What can hang from each mark:
dazab: fiter sefari
bizemil: suzas zokod
suzas: bizemil
zokod: bizemil dizav rute sefari
fiter: dazab zokod
dizav: rega zokod
rute: fimir
sefari: dazab zokod
fimir: rute
rega: dizav

Each row was made from one small tree. The marks that hang from a mark follow it in brackets, in alphabetical order. Every link used is in the known rows. Write each row's tree.
In the rows, zero is written as 128.
Known rows:
dizav{zokod}: [111 114 114 122 127 117 129 114 117 119 117 127 129 137 122 119 129 146
 122 107 119 149 107 116 127 133]
bizemil{suzas zokod{sefari}}: [155 137 159 134 128 137 108 123 104  94 137 116 120 121 129 128 137 114
 144 120 115 149 126 129 127 130]
sefari{zokod{bizemil{suzas} rute}}: [112 146 136 134 143  74 148 137 137 103 122 143 148  91 152 138 150 130
 129 116  58 140 152 147 124 121]
dazab{fiter sefari{zokod}}: [121 204 130  82 124 164 101 116 137 121  89 174 109 136 141 116 104 142
 110 139 126 129 117 115 103 165]
bizemil{suzas}: [137 117 139 143 140 114 132 130 122 104 128 137 142 116 138 137 130 122
 136 122  99 128 141 136 114 126]
dizav{rega zokod{bizemil{suzas} rute{fimir}}}: [ 83 114 114 133 155  65 143 128 130  83 147 125 123  98 131 127 125 151
 105  64  49 163 109  81 162 119]
fiter{zokod{bizemil sefari{dazab}}}: [133 191 159 100 134 128 130 130 121 125 133 153 118 118 127  97 135 147
 124 126 103 128 115 105 141 142]
fiter{zokod{bizemil dizav sefari}}: [120 173 170 102 145 105 131 144 132 119 165 151 108 122 126 116 147 152
 131 150  80 136 128 113 171 126]
sefari{dazab zokod{dizav}}: [115 204 139  97 148 128 109 130 148 111 111 164 145 115 127 101 122 145
 116 131 111 112 143 110 127 138]
dazab{fiter sefari{zokod{bizemil{suzas} rute}}}: [101 208 125 105 138  99 119 135 126 101  95 197 125 102 173 132 137 154
 114 108  63 121 128 139 107 144]
suzas{bizemil{zokod{sefari{dazab{fiter}}}}}: [106 208 124 111 120 175  70 120  97 108  68 170 124 136 132 100 137 154
 127 106 131 130 125  96 107 168]
suzas{bizemil{zokod{dizav}}}: [ 95 162 123 148 134 136  88 151 116 116  95 134 153 114 122 122 140 156
 136 110 121 121 156 115 133 117]
fiter{dazab{sefari} zokod{bizemil dizav rute}}: [110 252 128  90 143  90 122 146 108 136 140 191 131 105 164  99 127 184
  98  88 103 106 109 106 175 115]
dazab{fiter{zokod}}: [121 171 135 104 122 132 134 114 131 106 106 159 120 129 113 132 132 130
 126 157 142 135 124  94 125 157]
rega{dizav}: [104 113 143 127 130 137 124 121 132 129 163 127 133 120 129 124 131 107
 126 144 144 117 103 143 119 143]
dazab{fiter sefari}: [114 189 119 103 123 157  96 127 117 129 102 181 104 142 150 119 111 150
 115 122 134 111 105 119 111 152]
bizemil{suzas zokod{dizav{rega} rute{fimir}}}: [112 164 126 131 162  88 112 137 138  62 151 121 125  89 114 133 119 125
 107  91  93 141 129  64 183 108]
fiter{dazab{sefari} zokod{bizemil}}: [126 229 147 104 127 139 119 139 105 151 124 166 132 115 145  95 106 170
 112  95 131 117 108 115 135 134]
rute{fimir}: [127 118 130 110 139 123 134 134 153 124 134  98 122 131 116 120 101 121
 111 124 109 128 126 106 140 131]
fimir{rute}: [135 136 133 119 136 126 143 129 123 137 112 109 112 125 134 139 125 129
 127 109 121 118 156 127 142 123]
rega{dizav{zokod{bizemil}}}: [ 58 107 139 140 131 115 123 133 116 138 157 137 135 116 128 116 150 142
 128 111 111 131  89 157 120 143]
bizemil{suzas zokod{sefari{dazab{fiter}}}}: [129 203 149 118 133 151  82 116  94  84  97 181 116 123 139 112 138 132
 135 110 124 122 119 109 107 162]
dizav{rega zokod{rute sefari{dazab{fiter}}}}: [ 97 198  99  75 132 115 104  77 100  82 127 190  88 141 139 106 138 160
  94  92 114 168  69  47 158 163]
dizav{rega zokod}: [103 122 117 127 129 130 122 105 115 102 142 129 118 132 109 121 123 146
 117  98 128 171  99  79 144 136]
suzas{bizemil{zokod{dizav{rega} rute sefari}}}: [110 176 118 119 137 121  88 122 110  89 144 136 114 115 122 124 145 154
 118 105 102 166 128  63 187 118]
dizav{rega zokod{rute}}: [102 128  92 117 129  93 131  98 112  96 140 134 117 123 122 128 135 145
 105  88 119 174  91  73 164 124]

Write each row's tree:
[114 174 146 104 146 135 116 120 153  95 151 144 123 114 105 129 119 136
 117 141 110 154 141  81 155 133]  sefari{zokod{dizav{rega}}}
[110 144  93 145 120 117 110 130 107 114  84 118 150 109 131 129 148 141
 126  94 130 139 138 111 137 117]  suzas{bizemil{zokod{rute}}}
[134 235 122  52 150 109 114 127 152 123 133 142 121 122 151  92  79 157
  73 100  91 121 114  88 173 130]  fiter{dazab{sefari{zokod{dizav rute{fimir}}}}}
[ 98 203 130 103 151  83 112 145 117 122 153 186 111 114 165 102 157 168
 114 103  64 106 118 126 175 116]  zokod{bizemil dizav rute sefari{dazab}}
[ 87 218 141 110 132 128 123 137 121 119  89 198 131 110 130 109 142 157
 124 124 123 104 124 104 114 160]  sefari{dazab{fiter{zokod{bizemil}}}}
[ 71  92 128 131 155  63 146 131 138 102 162 117 141  95 146 124 137 128
 108  90  55 131  91 139 139 133]  rega{dizav{zokod{bizemil{suzas} rute{fimir}}}}
[ 67 244 121 103 150  78 125 142 124 103 102 223 131  99 145 114 161 173
 109 119  94  96 128  95 155 140]  sefari{dazab{fiter{zokod{bizemil dizav rute}}}}
[147 190 121  94 126  95 149 106 113 119 127 141 138 117 131 117 128 137
 108 115 144 140 117  90 165 130]  fiter{dazab zokod{rute}}
[118 153 125 128 159  73 123 146 136  80 130 115 136  96 130 130 127 125
 115  98  87 118 138 102 168 105]  bizemil{suzas zokod{dizav rute{fimir}}}
[ 98 163 166 138 158  96 130 156 145 104 131 162 149  96 141 130 143 147
 139 131  52 123 168 150 119 121]  sefari{zokod{bizemil{suzas} dizav}}
[ 99 173 137 114 149  88 120 136 126 107 195 165  89 112 144 127 155 159
 115 114  66 146 116  96 200 111]  zokod{bizemil dizav{rega} rute sefari}
[108 163 148 128 161  73 123 136 117  88 193 172 104  99 154 137 158 153
 123 106  42 146 129 100 184 109]  zokod{bizemil{suzas} dizav{rega} rute sefari}
[ 70 246 146  98 143 152  86 144 140 111 129 211  98 115 137 116 119 178
 112 119  89 125 125  97 136 151]  dazab{fiter sefari{zokod{bizemil dizav{rega}}}}
[119 158 146 157 147 117 103 146 113  91 125 145 144 104 126 132 142 134
 143 110 114 119 148 130 131 112]  bizemil{suzas zokod{dizav}}
[ 84 104 133  94 143  83 138 119 138 122 187 104 100 126 136 107 138 132
  97 107  67 150  67 123 172 144]  rega{dizav{zokod{bizemil rute{fimir} sefari}}}
[113 141 160 142 142 112 137 147 140 108 120 140 149  98 138 133 139 131
 142 124  69 138 160 156 103 130]  sefari{zokod{bizemil{suzas}}}
[129 177 142 112 153  67 162 137 131 106 139 131 146  92 142 117 118 142
 105  90  74 130 132  99 163 123]  fiter{dazab zokod{bizemil{suzas} rute{fimir}}}
[ 89 176 129 112 148  74 137 147 148 118 136 158 134  99 144 129 156 153
 120 127  67 125 148 138 160 112]  sefari{zokod{bizemil dizav rute}}
[105 229 112  66 140 115 102 120 139 105 103 197 108 127 159 121 123 157
  94 134 100 120 118 103 145 144]  dazab{fiter sefari{zokod{dizav rute}}}
[171 188 137  74 127 100 145  93 108 114 152 135 111 133 136 108 125 133
 107 129 130 159 103  82 180 140]  fiter{dazab zokod{rute sefari}}
[ 87 104 105 118 131  91 134 100 118 114 151 128 132 121 137 123 147 124
 108 115 124 142  74 127 144 138]  rega{dizav{zokod{rute}}}
[124 234 125  96 129 104 129 132 102 141 126 170 130 105 158 102 118 171
  99  85 120 119 102 109 157 124]  fiter{dazab{sefari} zokod{bizemil rute}}
